Each row was made from one walk, in order. Every step used is in the known rows, and no mark comes twice. Write each row's walk.
Known rows:
Z > C > S > J: [ -3.3  15.7  43.3   1.7  -5.8 -27.8 -47.1 -22.8 -12.8  10.2  32.0 -24.9
  11.8  -5.5 -48.0  13.7   3.9  12.5 -40.4  -2.2]
C > S > Z > R: [  8.2  18.3  30.2 -25.6  24.7 -20.8 -49.0  -8.7  -7.2 -12.0  36.8 -14.3
   3.6  -5.9 -46.5   9.8  18.3   1.2 -24.0 -10.1]
R > S > J > Z > C: [  7.1  27.4  14.9  20.5  -7.0  10.3 -49.5 -20.2 -20.9  16.2   5.9 -16.7
  18.4  -4.7 -32.9 -25.0  -0.7  12.4 -62.2  -3.9]
R > S > Z > C: [ -4.3  22.9   9.9  -0.3  21.3  10.1 -50.7 -35.6  -3.3 -14.3  17.7 -26.8
   9.0 -12.4 -14.7 -11.6  26.4  11.2 -49.8 -13.4]
S > J > C > R: [ -6.6   1.9  42.8  -5.7  -7.7 -27.3  -4.5  18.3   0.7 -12.6  38.1  11.0
 -13.0   4.7 -39.1   0.0  29.2  16.3 -16.8  14.9]
C > R > S > X: [ -5.3   6.7  30.3  -7.6  25.6  12.5 -17.2  -2.1  -3.5  -6.8  22.4   6.7
   8.4  17.7 -54.2 -24.6  43.4 -11.4 -16.4   0.8]
Z > C > R > S: [-10.3  -0.3  27.9  -1.3  22.9  24.2 -39.6 -28.2  12.9 -21.3  17.6 -18.1
  12.1   0.3 -36.6 -23.2  28.9  10.4 -40.4  19.3]
R > S > J > Z: [  7.0  27.3  12.9  21.0  -8.3   2.3 -24.0   8.7 -19.3   1.9   6.8  -1.1
   7.7   6.1 -36.1 -23.9   7.3   3.7 -45.1 -11.2]
R > J: [ -6.6  12.7  18.2  17.8  14.6  -2.2  -8.4  -4.3  14.5 -40.5  29.7 -13.3
  11.8  -3.0 -12.9  -1.3  20.0  -4.4 -29.4  10.8]
S > J > Z > R: [ 15.9  19.3  17.1   0.6   1.3 -11.1 -49.4  -3.9  -6.4   2.3  28.4 -10.3
  12.7  -3.6 -46.3 -11.8  -1.4   1.0 -34.4   2.9]
C > R > J > Z: [  1.9  18.7  27.8  19.0   2.6  12.0 -12.7   5.4   7.1  -4.6  11.3  23.0
  16.0  -3.9 -25.9 -36.0  13.1 -13.5 -22.9  32.2]
J > Z: [ 11.8  12.6  24.4   9.5  -2.0  -2.4 -10.0  -7.3  13.2 -11.9   8.9  -7.3
  10.8   8.8 -21.2  -8.8   2.0   4.5 -21.2  10.3]
C > S: [  0.0   6.0  44.3  -4.7   7.1 -17.8  -6.7  -3.8   5.9 -23.2  22.9 -17.1
   7.1  11.1 -40.7  17.0  11.5   6.7 -15.6   1.2]
Z > C > S > X: [ -1.0  16.6  47.6 -11.5  10.9 -12.9 -37.2 -33.2 -13.2  21.4  27.0 -23.8
  21.5   6.5 -51.8  14.9  12.9  -2.0 -29.1  -1.6]
Z > R > S: [  4.2   1.4   9.2  -9.5  35.3  20.5 -35.8 -10.1  10.1 -46.5  27.0 -36.1
  11.5   8.2 -40.4 -11.9  23.7   6.7 -40.1  -6.0]
R > J > Z > C: [  5.8  26.0  19.4  26.9   1.3  12.8 -35.8 -25.9  -0.6   0.7   9.6 -14.9
  28.3 -13.4  -7.5 -20.6  -4.4  -1.2 -50.7  24.1]
S > R > J: [-10.9  22.1   9.1  14.1  24.0  -3.0 -24.7  10.8  -3.6 -28.3  35.3 -19.5
  14.7   7.5 -25.2  -8.1  18.0  -9.1 -32.5  -1.4]
S > Z > C > R > J: [-10.7  24.3  21.6   4.9  17.8  -0.8 -54.8 -29.4   3.5  -4.3  30.3   6.6
   8.7 -29.5 -14.3 -22.3  31.4 -10.6 -35.0  20.9]

Which walk is each row?
[-11.4  10.8  28.2  10.7  16.0   9.3 -38.9 -24.6  17.5 -17.6  28.7  -6.3
  18.0 -15.6 -23.1 -20.4  23.4  -4.7 -35.4  35.3] -> Z > C > R > J
[  2.9  21.3  23.8  13.9  -4.4   7.6 -26.7  12.9 -14.0  10.7   7.8  20.8
   6.1   4.2 -52.5 -39.8  17.9  -0.7 -34.1   3.1] -> C > R > S > J > Z
[  3.3  18.1  35.6   8.1 -13.1  -9.0 -54.0 -21.4  -2.0  30.0  17.5   9.9
  14.5 -10.2 -44.6 -27.2   3.0   1.3 -35.8  21.9] -> S > J > Z > C > R
[  9.2  16.9  36.1 -29.9  16.1 -25.8 -26.8   7.1 -17.4 -12.1  34.8 -12.2
  -5.6   1.7 -35.4  17.8  18.1  20.0 -28.5  -7.1] -> J > C > S > Z > R
[  1.6   5.6  17.8  -0.8  19.3   1.5 -12.2   9.0   3.3 -45.1  38.4 -26.2
   7.7  -1.2 -14.9   0.5  20.4  13.2 -42.6  16.9] -> Z > R > J > C
[ -8.4  19.3  18.9  11.0  13.9  -6.7  -3.7  28.5 -12.5 -28.8  35.3 -20.2
   6.0  17.0 -16.3  -0.7  19.3  10.7 -38.8   0.5] -> S > R > J > C
[  9.6  22.0  24.9  15.8 -17.3 -12.3 -49.9 -27.9  -6.3  21.1  15.9 -15.1
  16.9  -9.1 -31.2 -10.1  -5.9   8.7 -45.2   8.1] -> S > J > Z > C
[  5.9  13.4  10.5 -20.1  27.2 -12.1 -50.9 -20.7  10.4 -29.7  39.0 -20.1
   2.1 -10.7 -27.3   2.6  24.4   0.6 -24.2  -5.5] -> S > Z > R
[ -8.2   1.4  27.1  -1.7  22.6  15.8 -12.8  -0.4  16.2 -33.4  17.6  -2.2
   3.0   9.5 -40.0 -23.1  34.8   3.1 -20.9   9.4] -> C > R > S
[ -3.7  15.5  42.6   3.4  -6.5 -36.3 -21.7   4.7 -14.6  -3.0  33.8  -9.5
   2.2   3.7 -52.3  14.9   9.8   3.9 -20.7 -10.4] -> C > S > J
[-10.3   8.8  24.9   5.1  11.4  -0.4 -27.9   8.9  -4.0 -15.4  26.0   6.4
  -0.5   3.1 -50.7 -22.9  34.8   0.9 -26.4   0.5] -> C > R > S > J
[ -0.4  21.6   8.2   0.2  20.0   2.8 -25.5  -8.3  -1.4 -30.5  17.1  -9.1
  -2.9  -1.5 -17.9 -10.1  32.9   6.2 -31.4 -18.8] -> R > S > Z
[  3.6  21.3  43.7 -14.5  -0.7 -33.6  -2.6   8.9 -15.9  -9.1  23.7  -2.4
 -10.2   5.9 -23.8  21.9  21.5  21.2 -19.7  -8.9] -> J > C > S > Z
[  1.6   8.6   9.1   3.6  29.8   7.9 -37.2  -7.8  13.9 -45.3  39.1 -26.3
  17.2  -9.1 -26.1  -6.7  17.5  -4.1 -37.7  14.4] -> Z > R > J
[  4.6  11.6  35.2  -5.5  17.0  -7.1  -9.8  18.8 -13.6 -28.2  35.6 -17.3
  11.4   2.9 -34.2  10.0  11.5  15.0 -42.4  13.0] -> Z > R > J > C > S
[  9.8  40.5  39.0  15.3  -2.8   1.7 -38.4 -21.2 -36.8  47.7  10.8  -1.0
  33.9  -3.2 -39.7 -13.7  -1.3 -13.3 -46.8   7.8] -> R > J > Z > C > S > X
[ -6.4  14.0  15.4  10.1   6.8  -4.3 -24.6   1.3  -8.4 -25.1  24.6 -16.5
   3.1   4.2 -35.3  -8.4  26.3   8.0 -39.2 -15.9] -> R > S > J
[ -7.6  27.9  29.0  11.2  17.3 -10.6 -21.7  20.7 -21.4 -10.2  31.3 -12.7
  18.1  12.8 -43.6  -0.7  11.0  -7.7 -30.0  -6.3] -> C > S > R > J
[  1.7   6.3  12.8  -7.5  14.7  -0.9 -30.1  15.7 -18.5 -30.6  34.2 -27.4
  -1.4   6.0 -41.8  -3.5  24.6  26.6 -53.8  -9.4] -> Z > R > S > J > C
